What can hang from each mark:
j_544: j_565 j_811 j_845
j_251: j_26 j_500
j_811: j_416 j_642 j_864
j_26: j_251
j_864: j_565 j_811 j_845
j_565: j_416 j_642 j_864
j_642: j_565 j_811 j_845
j_845: j_416 j_500 j_544 j_642 j_864
j_416: j_565 j_811 j_845
j_500: j_251 j_845

Known rows, with every way that one mark hangs from another:
j_251[j_26 j_500[j_845]]: [ -8  12  22 -15 -24 -34  -5 -35   4 -13 -21  27  13  -8  16  18  26  16
   8 -32 -27   1   5  -8  -3  -5  12 -18  18 -31   1   2   2   8   2 -19
 -22  20  33  28   9  12]
j_544[j_565[j_416 j_642] j_811[j_864[j_845[j_500]]]]: [  3   7   0  39  -3  14 -18  18  -8  12  25 -14  -9 -15 -11 -38 -24  -8
   3  34  36   2 -15 -11   8 -22   4  -4  -1  12 -26  16   2  10   3   4
  19   6 -20 -19  -4   7]
j_845[j_416 j_500 j_642[j_565]]: [-25  10  -7 -30  21  11  17   3   5 -11   4 -22  -4  26   7   8 -19 -11
   5   9  -3   8   9  18   4  23 -24  15  -3 -18  24  -1   1  -8  -5  10
   3   2 -18   3  -3  -2]
j_864[j_565[j_416 j_642[j_811]] j_845]: [  8  -8 -13  10   8  21 -11  -9 -12   2  12 -23 -17  -6 -11 -28 -10  -4
   7  14  12   2 -18   6  -6 -33  17 -16  -7  18 -10   4 -16  -1  -9  24
 -14   1   0 -23  -9  -7]
j_416[j_811[j_642]]: [ 19   7  -8  -5   9  -4  13   3   9  17  -2  -2  -3  -2 -12   7  -3  13
  -4   2  -4 -13  -8  -6 -14   4  -5  14 -10  -2   8  -5   5  -8   5  -2
   7 -14   7   7   0  -6]
j_26[j_251]: [  1  20 -10 -14  -1 -14  10  -8   2 -17  -6  10  -2 -14   7  19  18  32
   3 -32  -8  -9  10  -9  -5   2   5 -11  -1 -10  -2  11 -11  16  -2 -11
 -18   0  22  14  10  14]
j_811[j_642 j_864]: [  4   5  -5  -2   6  13   2   9  -5  15   2   1  -2   4  -8  16   5   1
 -11   2  -1 -16   7  -4  -3  -5  17   2  -6   1  12 -12   2  10  -3   7
  13  -3  -3  -2  -1  -2]
j_565[j_416[j_811 j_845[j_500 j_544]] j_642 j_864]: [ 35   3  -1  36  10   8   4  -1  -7  19  -5 -41 -22 -20 -22 -36 -12 -29
   8  24  23  12 -11   1 -23 -12 -10  22  -9   8   1  25  -3 -34   6  -7
  -8 -21 -43   9 -19  -9]
j_416[j_811 j_845]: [ 33   3  -4  -2   5  -7   8  -6  14  20  -4  11   5  -9 -15 -11   4  12
   1   1  -5 -13  -6  -4 -17  -2  -9   9 -17  -3  -3   1  -5  -6  -3 -11
   2 -15  -8  19  11 -12]
j_500[j_845]: [-15  -5   4 -16  -2 -23   6 -11  18 -13 -14  10   9  -5  15  31  16   8
  10 -22 -10 -11   5 -12   4   9  -5 -17   4 -10  12  -9   3   4 -14  -1
   0   7  20  33   9  15]
j_864[j_811[j_416]]: [ 14  -5  -8  -3   5   0   0  -5  -8   3   8   1  -6   0 -11  -5  10   8
   9   8 -11  -1  -6  -1 -16   8   1  -8  -3   6  -1 -17 -10   2   7   7
   3   7   9   8  -2   3]
j_500[j_251 j_845[j_544 j_642 j_864]]: [-27 -15  12 -14 -13 -19  -9   2   6 -10  -9   9  11   0  21  24   5 -14
  -9 -27   1  18  18  -8   7  11 -23  -3  37 -13  11   6  19  -7   4   1
  -5   6  12  14  -4   2]
j_864[j_811[j_416[j_845[j_500[j_251] j_544]] j_642]]: [ 33 -17   5  -1   8  14 -13   1 -11  25  15  -4  -1   2 -18 -22 -16  -2
 -13  21  -1   6  -8  11 -23   5  -8  22   9   3  -3 -17   1  -2  12  18
   9  -1   6 -11  -7 -19]
j_544[j_565[j_642 j_864]]: [  4   6  -3  23  -3 -12   1  13   2  -7   5 -10 -12 -18   4  -5 -11  -3
   4   1   8  -7  -8 -15   2  -7   3  -9  -8   6  -5  19  -1   4  -3  -2
   9  -7  -3   2  -2   7]
j_811[j_642]: [  6   9  -6 -11   7  -4   6   3  10   1   0   2   0  -2   0  23  -7  12
  -9  -5 -10 -18  -1  -7  -5   0   4   3  -5  -4  12  -1   3   9  -3   7
   9  -8  15   1   1  -4]
j_565[j_416 j_642]: [  8  15 -11   9   0  -8   4  -6   5  -6  -4 -26 -17 -11  -9   0  -2  -4
  11   2  -2  -3   0  -4 -12  -6   0 -14  -2  -5   9  24  -4  -5   5 -10
   0  -9  -9  12 -11   3]
j_544[j_565 j_811[j_642[j_845]]]: [ -4   2   2  14  -5   4  -6  24  17  -1  14  11  12  -1   2  10 -23  15
 -14  14   8 -18 -11 -11  17  -2   3   1 -11   8 -17   6  13  16  -4  -2
  32  -9   7 -30  11  -1]
j_565[j_864[j_845[j_544 j_642]]]: [ -3   4 -11   5  11   2  -6   0  -6  -7   7  -8  -5  -6   4   5  -6 -10
   4  -6  12   5  -4  -9  -8 -13   6  -2  -6  17  -4  10  -1  -7  -6  21
  -9   5  -5   0  -3   5]
j_251[j_500]: [  4  18   4 -15 -12 -20   2 -19   6 -19 -19  23   6  -7   4  12  12  20
   3 -24 -22  -4   3  -2   0  -2   9 -15   7 -17   3   8  -7   7   2  -8
 -10   3  16  14  13  12]
j_26[j_251[j_500[j_845[j_544[j_811[j_864]]]]]]: [ -7   8  15  -6 -17  -5  -9  -8  -1 -10 -14  22   9 -12   9   5  30  22
   1 -32   2   9   9  -6   5  -2  16 -13  19 -10 -11   2  -7  12   3 -16
 -19   5  15  11  11  21]
j_544[j_811[j_864]]: [ -4  10  -3   9 -12  -2  -6  11   5   2   1   9   8  -8  -4   6   9   9
  -1   6   6 -12   6 -11   9  -7   6 -17  -5   1  -3  -2   1  13  -6  -2
   8   8  -7   9   7  12]
j_864[j_565[j_642[j_811]] j_845[j_500]]: [  2 -10  -4  -6  12  13  -1  -6 -14   3   8 -21 -13  -3  -9 -28 -33   2
   1  15  21   2 -16  16   6 -24   2  -3   0   7  -8  -4 -11   5 -22  45
 -13  13   9 -22  -4  -7]
j_26[j_251[j_500[j_845[j_864]]]]: [ -9  14   7 -15  -9 -19   6 -16  -2 -21 -18  25   1 -14  13  13  33  21
   4 -41 -13   5  12 -13   8   0  12 -11  23 -19  -3   7 -17  11   1 -20
 -28   1  21  15   8  17]
j_544[j_565[j_642[j_811[j_416] j_845[j_500 j_864]]]]: [-17  -7   6  10  -7  13  15  16 -11  -3   2 -18  -6  18  -1   0 -23  -4
  -2  12   9  -2   5  17  25   4  -6   3  -6   2  -3   9   1  -1  -6  -3
  20  -9 -10 -29  -3   0]
j_500[j_251 j_845]: [-11  -8   9 -15 -13 -39  -7 -15  12 -10 -16  12  15  -9  14  31  15   9
  -1 -31 -22  -7  16 -12  -2  11 -11 -21  23 -21  15  -4  10   3  -4  -8
  -7  10  34  31  11  11]
j_251[j_26 j_500]: [  3  25  11 -12 -25 -29  -3 -31  -1 -14 -16  26   9 -10   8  11  16  23
   3 -26 -29  -1   5  -3  -7 -10  14 -14   9 -29  -3  12  -1  11   7 -19
 -23  16  28  17   9   8]
j_811[j_416]: [  2   2  -6  -5  -5  -4   4  -6  -1   1  -1   0  -2   1  -5  13  14  10
   9  -4  -8 -12   4   5 -10   9  -2 -11 -13  -1   7  -9  -2  -2   8  -5
   9  -5  11  16   1  18]
j_251[j_26 j_500[j_845[j_544 j_864[j_811]]]]: [ -9   2  22  -7 -26 -19  -9 -25  -6 -13 -16  29  10 -10  20   0  22   3
   4 -23 -17  23   2  -7   4  -7  10  -4  31 -16  -7  -1   1   3   8 -11
 -28  22  20  16  -2   1]
j_565[j_642 j_864[j_845]]: [  8  11 -13  16  10 -10   0   0  -7   0   5 -26 -17 -16 -12 -10 -11 -12
  10   3   6  -3  -2 -11  -4 -20  14 -15  -2  12  -1  15 -12  -2 -10  14
  -9   0  -6   5  -7  -3]
j_416[j_565 j_811[j_642]]: [ 35   1  -6   0  12   3  11   8  15  36   0   6   0  -1 -15  -4  10   7
  -3   5   1 -14 -12  -4 -20  10  -7  26 -17  10   3  -9   5  -8   9 -11
   9 -17   0   3   7  -9]
j_845[j_416[j_565[j_642[j_811]]] j_500 j_544 j_864]: [-10  -3   2   4   0  28  13  21  -4  -2  -8 -18 -10  15  17 -30 -20 -30
   0  16  24  30   6  29  21  10 -22  36  11  15  13  10   3 -18   8   9
  -9  -8 -35  -5 -15 -10]
j_845[j_416[j_565] j_500 j_544 j_642 j_864[j_811]]: [ -5  -6  -3  -6  20  29   6  22  -4   3  11  -6 -12  17  15 -37 -20 -34
   0  21  30  41  -6  16   4  17 -34  46  19  14   2   4   5 -16  14  23
  -6   4 -39  -8 -17 -15]
j_864[j_565[j_416]]: [  8  -3 -15   3   1   2  -4 -13   6 -14  -3   3  -9 -22   4  -2  12   8
   8  -2   0  -6 -16  -6 -13 -10   5 -12 -12   6  -3   1  -6   0  -3   8
 -12  -1   7   6  -2  12]
j_416[j_845]: [ 19   5  -4  -9   1  -9   2  -8  15   0  -3  16   8  -9  -1   5   2  11
  -2  -7 -11 -17   3  -4  -7  -5  -1  -4 -13  -6   1   6  -8  10 -12  -2
   2  -6  -1  17  15  -6]
j_544[j_565[j_642] j_845]: [  5   5   4  17   0 -22  -7  16   9  -3  15   7   2  -8  -2 -13 -31  13
  -8   3  22 -12 -16  -8   9  -4  -1  -7 -12   9 -25  19   7  17   8   0
  29  -8   9 -11   1   2]

Rows:
[-26 -22  -1  -4  -5  52   5   9 -12 -10 -14 -14   6  41   8   9   4  -8
  -2   3   1   9  13  41  20  -1  18  -3 -18  26   9 -17   3 -11 -12   9
   0  -6 -24 -30   1  -6] : j_642[j_811[j_864[j_565]] j_845[j_416 j_544]]
[-31   4  -5 -25   8  26  13  10   2  -9   4 -25   0  45   6  21   3 -10
   1   2 -17   5  17  19  11  12  -3  -5 -12  -7  29  -3  -5 -10  -3  -5
   3  -8 -24 -12  -3  -9] : j_845[j_416 j_642[j_565 j_811]]
[  5  -6  18  37   2  11 -19  33 -11  29  33   8   6   4 -17 -28 -32   2
 -22  40  49 -13 -19  -2  14  -4   0  19 -14  15 -32 -10  16  12  19   6
  48  -5  -6 -36  -8  13] : j_544[j_565 j_811[j_416 j_642 j_864] j_845[j_500]]
[  9   3   3   5  -8   2 -11   9  10  16  14   4   6   0 -15  -6   1   3
  -2  15   9 -11  -1  -3  -6  -3 -10  -7 -11  -3  -8   2  -1   3   4  -5
  19  -7  -9   2   3   5] : j_544[j_811[j_416[j_845[j_642]]]]
[  8  -6   2  30   2  -7  -7  24 -10   5  26   6  -9  -6 -11 -36 -24  -5
  -8  21  27   3 -17 -11  13  -4   1   3  -1  20 -31   8  -2  11  19   1
  26  -8  -6 -25 -14  -7] : j_544[j_565[j_642] j_845[j_864[j_811[j_416]]]]
[-21  -6  -8 -19  -1   0  18 -11 -16 -16 -11  -4  13  12  -5  25  -6  -1
  -7   3 -34   5  24  13  20  19  -1   8   9 -10   6 -13  -2   2 -19 -10
 -13  16   3 -24   5 -20] : j_642[j_565 j_845[j_500[j_251[j_26]] j_864[j_811]]]
[ -6  11  -7   4  17  -8   7  16   3   1  12   5  -5  15  -4 -17 -11 -11
  -3   5  20   7  -4  -6   8   3 -13  13  -3   7  -6  11   3 -11  21  -5
   9 -16 -22  -4 -15  -7] : j_544[j_845[j_416[j_811] j_642 j_864]]
[ -1   6  -6  -1   3  -6   9   4  -2  -6  -8   6  -4  -1  15 -18  -3 -18
  -1   1  -2  14  15   7  11  15 -25  25  22  -7  14   7   1  -9  12  -5
 -18   0 -11  11  -2  -3] : j_845[j_416[j_565] j_500[j_251] j_864]
[-17  14  17  -8 -22 -22  -2 -26   0 -17 -18  25   5  -3  23   2  28  -2
  10 -24 -25  14   9  -7   8  -6  11  -9  26 -25   5   3  -3   0  10 -23
 -29  12  14  26  -1   5] : j_251[j_26 j_500[j_845[j_416 j_864]]]
[-16  -5  -3 -12   2  23  19   3   4 -11 -16 -10   9  45   6  23   9   0
   4  -3 -20  -7  17  29  18  12   8  -3 -21  13  16  -4  -2  -9 -12 -14
   2 -12 -16 -20  12  -7] : j_642[j_811 j_845[j_416[j_565]]]
[ -2   3   7  13  21   1   0  21  -2  11  22   3  -3  17  -1 -31 -34  -4
  -6  19  41   5 -18   3   4   8 -21  26 -12   4 -18   6  16  -4  19   5
  29  -6 -19 -13  -7   5] : j_544[j_565 j_845[j_416[j_811[j_864]] j_500 j_642]]
[ -5  -5 -12  -8   9  12  11   6   4  -6  -4   4  -1   3  -2  20  -8   1
 -12   0  -7 -13   1   1  11  -2  10   9  -5   9   4  -7   0   4 -13  10
   7 -13   4 -25  -2 -14] : j_811[j_642[j_845[j_864[j_565]]]]
[ -9 -14   5  -6  -8 -31  -5  -7  -1 -10  -9  15   7 -11  12  12  17  -6
  -2 -18 -19   8  14 -20   7   7  -9 -12  38 -13   9  -8   1   2  -1  -3
 -15  13  20  20   0  -2] : j_500[j_251 j_845[j_864[j_811]]]
[ 36 -10   9  16  12  17   2  12   4  30   7  -2   0  -9  -8 -28 -30  -4
 -14  22  26   1 -21   4 -15  -2 -17  47 -13   9  -9   2  10 -15   2   9
  13 -20 -16  -8   0 -16] : j_416[j_811[j_642] j_845[j_500 j_544[j_565[j_864]]]]
[  3   1 -19   9  10   8   6  -7  -9 -12   0 -18  -7  -7  -8  14  23 -10
  10  10 -25  -1   2 -13  -8   4  18  -8 -17  11  10  -7 -18 -10  -7 -13
 -14   0 -16   0  -4   0] : j_642[j_565[j_416 j_864[j_811]]]
[ 19  -1  -2  23   3  13 -14  16   1  30  20  -2   0  -5 -18 -12   5  -6
  -4  24  14 -14 -10 -10  -8  -8  10   6 -14  21 -10  -9  -2  -1  10   1
  15  -9  -2 -15  -1   3] : j_544[j_811[j_416[j_565[j_864[j_845]]] j_642]]
[ -5   2  -1  18   4  -7  11  11  -1 -11  -1 -17  -8  -8   1   2 -24  -5
   3   6  10  -7  -4  -1  11   1  -2   0  -9   3  -6  18   3   0 -14   1
  13  -6  -7 -11   1   4] : j_544[j_565[j_642[j_845[j_500]] j_864]]
[ 29   0   1 -11  11   2  -2   3  21  24   7  18   8   2  -7  -4   9  -3
  -4  -3   4 -14  -1  -1 -17   3 -12  12 -18  -1  -4   8  -3   5  -7  -7
  10  -9 -16   5  16 -12] : j_416[j_565 j_845[j_642]]
[-26 -11   2 -16 -11  19  16   0  -1 -21 -22  -9  16  35   9  42  -6  12
  -6 -12 -12  -3  17  30  21   6   5  -7 -16  12   9  -1   7  -6 -18   0
   4  -5  -2 -24  10  -2] : j_642[j_811 j_845[j_544]]
[ 22  -9   0   8   7  20  15  12   0  39 -11 -16  -2  10 -25 -18  -2  -9
   4  13  20   3  -1  23  -8  15 -10  25 -14  16  -3  -7  10 -16  -2  -8
  13  -9 -26  -3   4 -10] : j_416[j_565[j_642[j_845[j_500 j_544]]] j_811[j_864]]
[-15 -25   2  -9  10   3  -2   3  -2   3   8   5  -8   0   4  -3  17 -19
   7   2  10  11  -7 -12   2   3 -10  -4  17   1   0 -20  -5  -4  -6  17
  -1   8  -1   5 -13   1] : j_500[j_845[j_642 j_864[j_565 j_811[j_416]]]]
[ 26 -23  -9   1  14  22 -12   2 -10  18  20  -1 -15  -8 -17 -24   1   3
  -3  23   2  -1 -27   2 -22  -4   9   4  -5  16  -8 -31 -10   4   5  30
   5   0  14 -18 -12  -9] : j_864[j_565 j_811[j_416 j_642]]
[ 11   3 -20  -5  23   8  -8  -7  -6  -5  19   0  -7   4  -1 -30  -9   2
  14  12  -7  11 -13  -5 -10 -10  11  -5   4  19  -9 -10 -17   7   3  26
 -12  14   4   1   1 -14] : j_864[j_811 j_845[j_416]]
[ 16   3  -7  38   5  -1  -4   9  -7  -5  14 -20 -22 -20  -3 -23  -5 -14
  10  17   8   4 -17 -21 -10 -11   8  -6  -5  13 -10  20  -8  -3   7  -4
   3  -6 -16  -5 -12   2] : j_544[j_565[j_416 j_642 j_864[j_811]]]
[ -3   4  10 -13 -20 -21  -5 -16  -5 -12 -14   3  12 -11  18  11 -23  14
 -10 -15   0  11   9  15  -7   8 -25  12  18 -20   4  11  23   0   6   9
 -17  21  27  14   3   7] : j_845[j_500[j_251[j_26]] j_544]
[  1   4   1  23   3  10 -15  21  -1  17  18   2  11   5 -22   0  -5   0
 -20  27  16 -16  -4 -11  11  -8  21  -1 -19  17 -14  -9   5  10   7  -9
  27  -8 -15 -29  -5  -3] : j_544[j_811[j_642[j_565[j_416]] j_864] j_845]
[-11  -3  15 -12 -23 -45 -11 -26   6  -7 -14  14  16 -12  18  31  18  11
  -1 -33 -27  -4  17 -13  -8   4  -7 -20  24 -31  11  -1  15   6   0 -16
 -18  21  43  33   8   8] : j_500[j_251[j_26] j_845]
[-17  11  20 -18 -17 -19  -5 -33   1  -9 -13  12   9   3   9  23  29   3
   8 -24 -27   8   7  -6  -7  -2  10 -14  14 -34   5   4   1  -1   4 -26
 -19  15  16  14   2   7] : j_251[j_26 j_500[j_845[j_642[j_565[j_416]]]]]
[ -5  14  10 -19  -7 -21   3 -20   3 -20 -18  22   5 -13  11  17  31  29
   6 -43 -15   0   9 -10   0   2  12 -16  18 -22  -3   6 -14  12   0 -18
 -24   3  29  19  13  20] : j_26[j_251[j_500[j_845]]]
[  6   5 -14   4  12  19  -6   1  -7  12   8   6  -1   7  -2 -15  14  -7
   9   2   4  -2   4   1  -4  -9  18  -3 -10  19  -2 -12  -8   6   1   7
  -2   7 -12   6   8   1] : j_811[j_864[j_845[j_416[j_565]]]]
[ 13 -17  -5   9   5  36 -11   9 -17  32  13  -5 -12   3 -20  -9  15  -7
  -7  17  11 -11  -7  10 -15  -6  19   4 -15  13   3 -34  -2   1   7  16
  17  -9  -1 -14 -12   4] : j_811[j_416 j_642 j_864[j_565]]
[ -4  -1  17  -7 -20 -22  -8 -28  -7 -11 -13  32   4 -17  13  -7  27   4
   6 -18 -19  14  -5 -13   3 -13  15 -11  28 -20  -9  -7  -8   8   1  -7
 -33  23  24  13  -2   1] : j_251[j_26 j_500[j_845[j_864[j_565 j_811]]]]
[-12 -14  24   2 -36 -27 -27 -13   5   3  -7  10  22 -10  16  16  12   6
  -5 -19  -7   9  11  -2  -8   5 -11 -14  24 -15  -1  -4  25  -2  14 -14
  -7  17  36  24   2  12] : j_500[j_251[j_26] j_845[j_544[j_811[j_416]]]]
[ 12  -6  -8  26   9   4 -10   5 -15   0  23   4  -9 -13   0 -20  -2  -1
   8  12   7  -1 -19 -18  -7 -10  13  -4 -11  22 -21  -4 -10   3   4  12
   4   6   4 -10   0   7] : j_544[j_565[j_864[j_811[j_416] j_845]]]
[ -2 -12 -10  -5   1  16  -2   3  10 -10  -6 -14  -7  -3   1 -12 -15  -1
   4   1   7   5 -10  21   0  -2   3  -7  -6  16  -1   0   1  -1  -9  19
   1  -8  -1  -8  -3  -8] : j_864[j_565[j_642[j_845[j_416 j_544]]]]
[  1   4 -16  -2   2  13   9  -8   4  -8  -2  -1   3  -4  -4  15  19  -5
   2   4 -23  -7  11  -5   2   2   9  -2 -18   2   9   0 -16  -2  -9 -23
  -5 -12 -19   0   5  -8] : j_642[j_565[j_416[j_845[j_864]]]]
[-10  -4   1  -9   6 -11   8  -6  19  -2 -12   0   2   5  13   7  16  -2
  17 -10  -7   1  -1  -5  -2  13 -10  -4   3  -4  17 -12   3 -13   1  -7
  -2  -5   4  38   3   8] : j_500[j_845[j_416[j_811]]]
[  1  -5  -6  17   0  25 -11  14   1  11   6  -2   1  -3 -15   0   1  -2
  -9  22  11 -13  -6  -3   6 -13  19  -4 -12  14  -8 -10   3   6  -8   4
  14  -5 -12 -27  -2  -1] : j_544[j_811[j_642[j_845] j_864[j_565[j_416]]]]
[-12   3  -5 -19  22   1  16   2  -8  -5   4 -22  -6   9  -6  15 -14 -11
   1  12   0   3   3   2   0  15 -17  11  -3 -13  14  -3  -5  -6 -17  17
  -3  13 -14  -5  -4  -1] : j_845[j_500 j_642[j_565[j_864[j_811]]]]
[ -4  -8  -7   2  -2  13   8   9  -6  -2  -4 -20  -8   8 -13  -4 -14 -11
   2   8   2  11   7  17   7   6   0   0   5  16  -2   3  -1  -5  -1   4
  10  -8 -13 -15 -11 -15] : j_565[j_642[j_845[j_544 j_864[j_811[j_416]]]]]
[-13  12   0 -23  11 -13   3  -1   2  -9   1 -14  -5  15  10  -1 -25  -8
  -2  -3   1  12  11  14  -6  16 -36  11  21 -30  22  15  12  -9   9  11
  -4   7  -3  12  -5   2] : j_845[j_416 j_500[j_251] j_642]
[  8  -4  13  10   2   8 -11  17   9   7  14   4   7  -8   6 -18 -32  -8
 -12  17  34   5 -11   1   1  -5 -25  22  -6   0 -16  19  10   0  -7  15
  15  -2 -23  -9   4  -2] : j_416[j_845[j_500 j_544[j_565[j_864] j_811] j_642]]
[-34 -12  -4 -19  -4  37  23   2 -15  -7 -17 -17  17  48 -10  51  17   2
  -5  -1 -31 -14  33  29  30  11  27 -15 -29   8  20 -25  -7  -1 -32 -16
   7  -2 -19 -35  14  -8] : j_642[j_565 j_811[j_864] j_845]
[-15  -1  12 -10 -18 -35 -12 -22   8 -10 -11   7  11  -2  23  16  18   1
   4 -27 -27   5  17  -6  -7   6  -7 -16  26 -27  17  -1  14  -1  11 -18
 -20  14  32  37   3   3] : j_500[j_251[j_26] j_845[j_416]]
